Each row was made from one walk, in order. Every step used is in the known rows, and no mark comes twice. Write each row's walk.
Known rows:
sobev/miki/dipum/likav/zafe: -24	243	-59	-185	-30	-145	261	158	-94	-62	197	149	65	-53	-346	-262	-127	89	103	314	-178	-308	215	115	126	-99	-20	103	-269
binub/seke/zafe: 104	-188	-117	13	-33	-122	-113	125	287	-303	72	-253	135	-127	-18	-40	-192	-42	-419	-22	-199	55	-245	-69	-5	243	112	-71	288
sobev/miki/dipum/panak/zafe/seke: 121	337	215	218	-39	187	10	44	-38	114	2	28	18	9	-209	380	230	208	125	178	-124	-30	-5	266	-270	-226	383	-4	158
binub/likav: -109	-220	-39	-166	-173	-265	-97	107	366	76	-72	101	-74	135	290	-465	0	-237	-196	-105	-153	78	-261	-119	-67	224	-120	132	-54
panak/sobev/miki/dipum: 119	139	246	289	-87	-3	-61	-336	34	17	261	0	-96	455	143	196	150	135	365	48	133	-288	224	124	-109	-46	316	-37	196
miki/sobev: 30	137	-15	80	-23	-49	-88	-128	102	-310	600	-60	-195	389	175	-288	76	138	70	-170	214	-129	226	152	-135	-26	-143	-81	40
miki/dipum/panak/zafe/likav: -25	102	126	104	-142	-17	11	151	42	216	53	300	53	214	60	8	140	295	58	376	-356	-46	-187	246	-54	-100	-60	-9	-452
seke/binub/likav/zafe/panak/sobev/miki/dipum: 98	49	312	61	-78	-164	77	-639	-194	58	-21	111	9	57	198	346	-3	-193	350	243	393	16	-103	-69	-47	1	34	198	72
dipum/seke: -93	28	-273	-120	74	152	-89	434	369	-124	133	-123	-110	81	-153	-171	63	143	-195	-148	-269	-52	-107	107	-75	-138	18	-18	110
zafe/miki/dipum/likav/binub: -69	-178	-98	-166	-212	-121	274	255	-319	171	-55	49	-39	65	-255	-190	-31	156	106	0	-85	41	315	-2	190	-116	-255	125	-414
panak/sobev/miki: 169	208	240	288	61	27	-310	-141	149	30	144	79	-19	203	348	35	151	-133	261	-153	-78	-267	341	-80	-108	44	445	48	27
seke/binub/likav: 86	-315	-16	-127	-211	-236	-52	-129	207	-95	-143	25	-33	80	378	-219	-174	-403	-16	-11	-100	58	-480	-150	-36	295	-156	174	-21
zafe/likav/binub/seke: -317	-408	1	-225	-185	-31	93	259	-104	187	-293	27	-10	-27	-145	-439	-14	-424	-163	-293	99	501	-280	-176	176	293	-395	381	-218
likav/zafe/seke: -300	275	-47	-54	20	-158	-55	346	-13	-216	152	174	-44	-117	-393	-370	-15	-268	-275	130	-61	179	-93	161	-207	95	-170	462	195
binub/likav/zafe/panak/sobev/miki/dipum/seke: -113	178	30	-202	88	185	177	-153	18	208	-41	-52	-26	-83	-148	241	141	73	177	69	232	38	41	-34	32	-271	46	-83	178
seke/zafe/miki: 233	-62	93	117	-44	-289	-116	154	181	-192	17	-20	-36	-153	133	104	1	142	-444	189	-477	-47	229	-135	-224	118	137	67	-8
sobev/miki/dipum: 92	-14	221	124	-182	-129	43	-207	146	3	208	10	-219	342	-15	44	163	194	60	119	76	-160	33	122	-238	-17	180	147	81
miki/dipum/panak/zafe/seke/binub/likav: 103	-51	26	-32	-216	49	158	-159	-93	39	-200	-41	80	5	59	300	-90	-139	142	215	-73	141	-535	111	-59	21	-21	-66	168
binub/seke/zafe/panak/dipum: -190	-102	140	180	-46	-267	-273	-278	-46	203	-192	178	-15	-102	149	312	222	91	-253	-60	276	250	-181	-120	-345	6	3	132	195
zafe/likav/binub/seke/dipum: -321	-485	-89	-261	-13	19	85	-27	-91	109	-386	-27	-184	-97	-110	-214	-92	-360	-247	-240	265	317	-345	-91	86	305	-314	196	159
panak/dipum/likav/binub: -257	-35	-166	-38	-107	-155	-44	196	-414	281	-4	308	144	98	-103	-405	14	30	271	-147	19	-81	282	-70	180	-97	-209	150	-465
binub/likav/zafe/seke/dipum/panak/sobev/miki: -28	297	79	-9	313	301	-31	-189	-67	134	-335	14	-14	-366	69	196	7	-279	160	-16	102	-142	116	-104	-35	-112	295	-182	235
dipum/seke/binub: 123	-94	-204	-70	13	162	-51	145	176	-317	70	-199	-57	37	-39	134	-118	-45	-15	-22	-210	-86	-326	69	-59	-48	-3	51	127
dipum/panak/zafe: 211	250	-110	339	188	-46	-324	253	281	-71	151	216	295	156	170	-65	67	312	-13	98	-269	-208	-121	150	-23	-104	316	-93	-249
likav/binub/seke/zafe: 48	-283	-159	10	2	-149	-42	158	-9	-283	42	-247	268	-185	-175	-162	-251	-30	-322	-83	10	204	-171	-135	220	243	-40	83	96
likav/binub/seke/dipum/miki/sobev: 97	-35	-134	-30	227	265	255	-266	-71	-172	101	-369	-142	21	-151	-14	-27	120	49	-253	701	59	252	-39	168	103	-221	-403	365
likav/binub/seke/zafe/panak/sobev/miki/dipum: 121	-130	253	190	-46	34	27	-478	-284	88	8	-197	83	9	-7	488	58	125	180	-36	446	147	97	-53	53	-69	196	42	221
seke/zafe/panak/sobev/miki: 265	175	329	297	94	-89	-390	-336	93	23	86	27	-39	-100	448	416	150	98	22	31	-106	-165	254	-111	-258	-95	462	126	-25
sobev/miki/dipum/panak/zafe: 333	267	126	353	82	26	-88	-45	126	47	164	137	196	215	42	254	177	455	172	250	-117	-280	24	190	-52	-201	464	-165	-157

Write each row's walk:
-61	-80	8	-47	76	141	-35	109	146	222	-388	141	29	-140	97	97	48	-91	-164	50	-223	67	-365	59	6	98	34	-158	-87 | binub/seke/dipum/panak/zafe/likav
-290	-229	59	-111	-202	-212	-29	271	-171	154	16	270	-43	107	-23	-537	0	-158	-57	-27	-125	256	-36	-62	78	144	-444	514	-547 | zafe/likav/binub
-108	-55	-25	-280	-123	67	57	392	160	-62	83	-93	-77	-217	-75	-40	-94	130	-327	264	-759	-30	-60	30	-64	-26	-162	-15	-166 | dipum/seke/zafe/likav
-20	-59	-100	-151	-8	-357	41	-8	37	-278	18	188	202	-89	61	-437	-308	-439	-101	226	-23	40	-386	-134	130	307	-284	305	-120 | seke/binub/likav/zafe
-6	-64	60	19	-180	-22	-110	-13	-35	-263	-21	-51	-189	33	1	123	-77	-342	-33	7	-135	144	-377	135	-332	114	-73	377	276 | zafe/seke/binub
65	94	340	259	-90	-48	-158	-462	23	167	134	91	-228	316	230	377	282	180	274	30	296	-74	121	106	-283	-170	264	128	118 | zafe/panak/sobev/miki/dipum
35	208	-106	391	114	224	-234	-39	108	-46	184	17	42	433	170	159	49	354	323	-30	113	-251	-56	241	-7	-284	200	-285	-2 | miki/dipum/panak/sobev
169	-48	-39	292	166	275	41	-44	-240	-14	-159	-265	285	-31	-92	470	-77	253	170	-69	207	103	133	-70	291	-194	157	-375	101 | likav/binub/seke/zafe/miki/dipum/panak/sobev
-12	-128	128	14	235	453	-25	-193	-184	317	-490	-74	-32	-228	120	251	70	-240	266	-287	226	49	85	-211	185	-68	179	-155	-99 | zafe/likav/binub/seke/dipum/panak/sobev/miki
-144	66	-3	-45	-138	-235	-189	-26	-143	289	-83	259	-48	-179	175	176	85	256	-39	123	-250	-145	144	7	-255	-247	-9	-20	-295 | seke/zafe/panak/dipum/likav
-205	109	-180	-117	251	44	-166	-114	-63	72	-265	91	-6	-224	63	115	-97	-229	-27	-174	263	17	-79	7	85	-60	17	-39	206 | binub/seke/dipum/likav/zafe/panak/sobev
-136	-194	-42	-42	7	119	32	323	-123	248	-312	87	287	-111	-152	-209	0	-197	-46	-164	21	381	-270	-109	321	109	-163	125	-389 | dipum/panak/zafe/likav/binub/seke
175	-101	-59	-236	-44	87	348	32	-334	-143	119	-394	36	-277	-113	50	-153	43	-52	-224	22	73	599	-160	274	-19	-177	-330	-50 | dipum/likav/binub/seke/zafe/miki/sobev
-173	0	-385	-354	185	-55	125	236	42	-157	-172	2	38	-304	-291	-351	-296	-253	-252	-3	-58	-110	-145	32	197	131	-154	-70	162 | binub/seke/dipum/likav/zafe
-139	-98	-9	-269	-234	71	240	233	67	-32	181	-137	-122	-64	-214	111	-90	321	-230	403	-586	-34	-103	176	-84	-90	-224	-101	-40 | miki/dipum/seke/zafe/likav
-184	-245	52	-93	-143	-77	47	247	-174	208	-178	141	239	12	-131	-352	-27	-374	-84	-140	33	404	-186	-122	277	345	-220	308	-188 | panak/zafe/likav/binub/seke
129	-42	-3	199	381	424	-146	-240	-86	106	-352	-186	68	-164	105	279	40	-112	264	-399	389	-68	100	-173	179	-82	389	-221	130 | likav/binub/seke/dipum/panak/sobev/miki
215	278	5	135	77	107	72	-81	220	-215	444	-159	-188	240	86	-132	108	315	99	-5	216	-166	422	84	-72	-9	-110	-326	59 | dipum/miki/sobev
-70	-36	-239	-300	-14	-76	337	12	-32	-247	65	-39	153	-57	-299	-150	-273	-163	-2	290	61	35	-406	6	224	66	-319	30	129 | miki/dipum/seke/binub/likav/zafe
340	318	105	272	153	62	-42	-57	2	-109	303	26	31	155	200	195	215	320	62	-43	40	-133	491	69	-66	-183	154	-317	-144 | dipum/panak/zafe/miki/sobev
39	222	-112	-242	162	-31	255	-95	-203	-225	209	-12	-207	-145	-84	-90	-72	32	-63	34	97	-223	600	30	22	-79	-215	-225	34 | seke/dipum/likav/zafe/miki/sobev
-70	-17	38	-181	11	-411	77	224	125	24	-204	279	41	-197	-16	-377	7	-327	-348	112	-116	182	90	-269	7	241	-193	280	-156 | binub/likav/zafe/miki
-99	-253	-325	-340	-4	114	69	143	194	47	-353	-179	-198	-166	-32	-76	-155	-185	-182	-251	-128	-119	-193	50	38	95	10	-239	247 | binub/seke/dipum/likav
-16	142	107	26	54	329	-13	-145	96	176	57	-128	-246	135	-65	524	289	308	207	-74	149	-54	111	129	-193	-404	265	-84	249 | zafe/panak/sobev/miki/dipum/seke
57	-255	-275	-214	-58	-17	84	300	-104	-154	-48	-300	277	-315	-188	-196	-341	-40	-214	-95	-237	55	-54	-126	344	109	-53	-74	-89 | dipum/likav/binub/seke/zafe
59	373	102	284	57	57	39	-272	-57	14	377	45	-124	330	85	-20	267	356	313	4	467	-211	538	32	-142	-58	-96	-403	115 | panak/dipum/miki/sobev
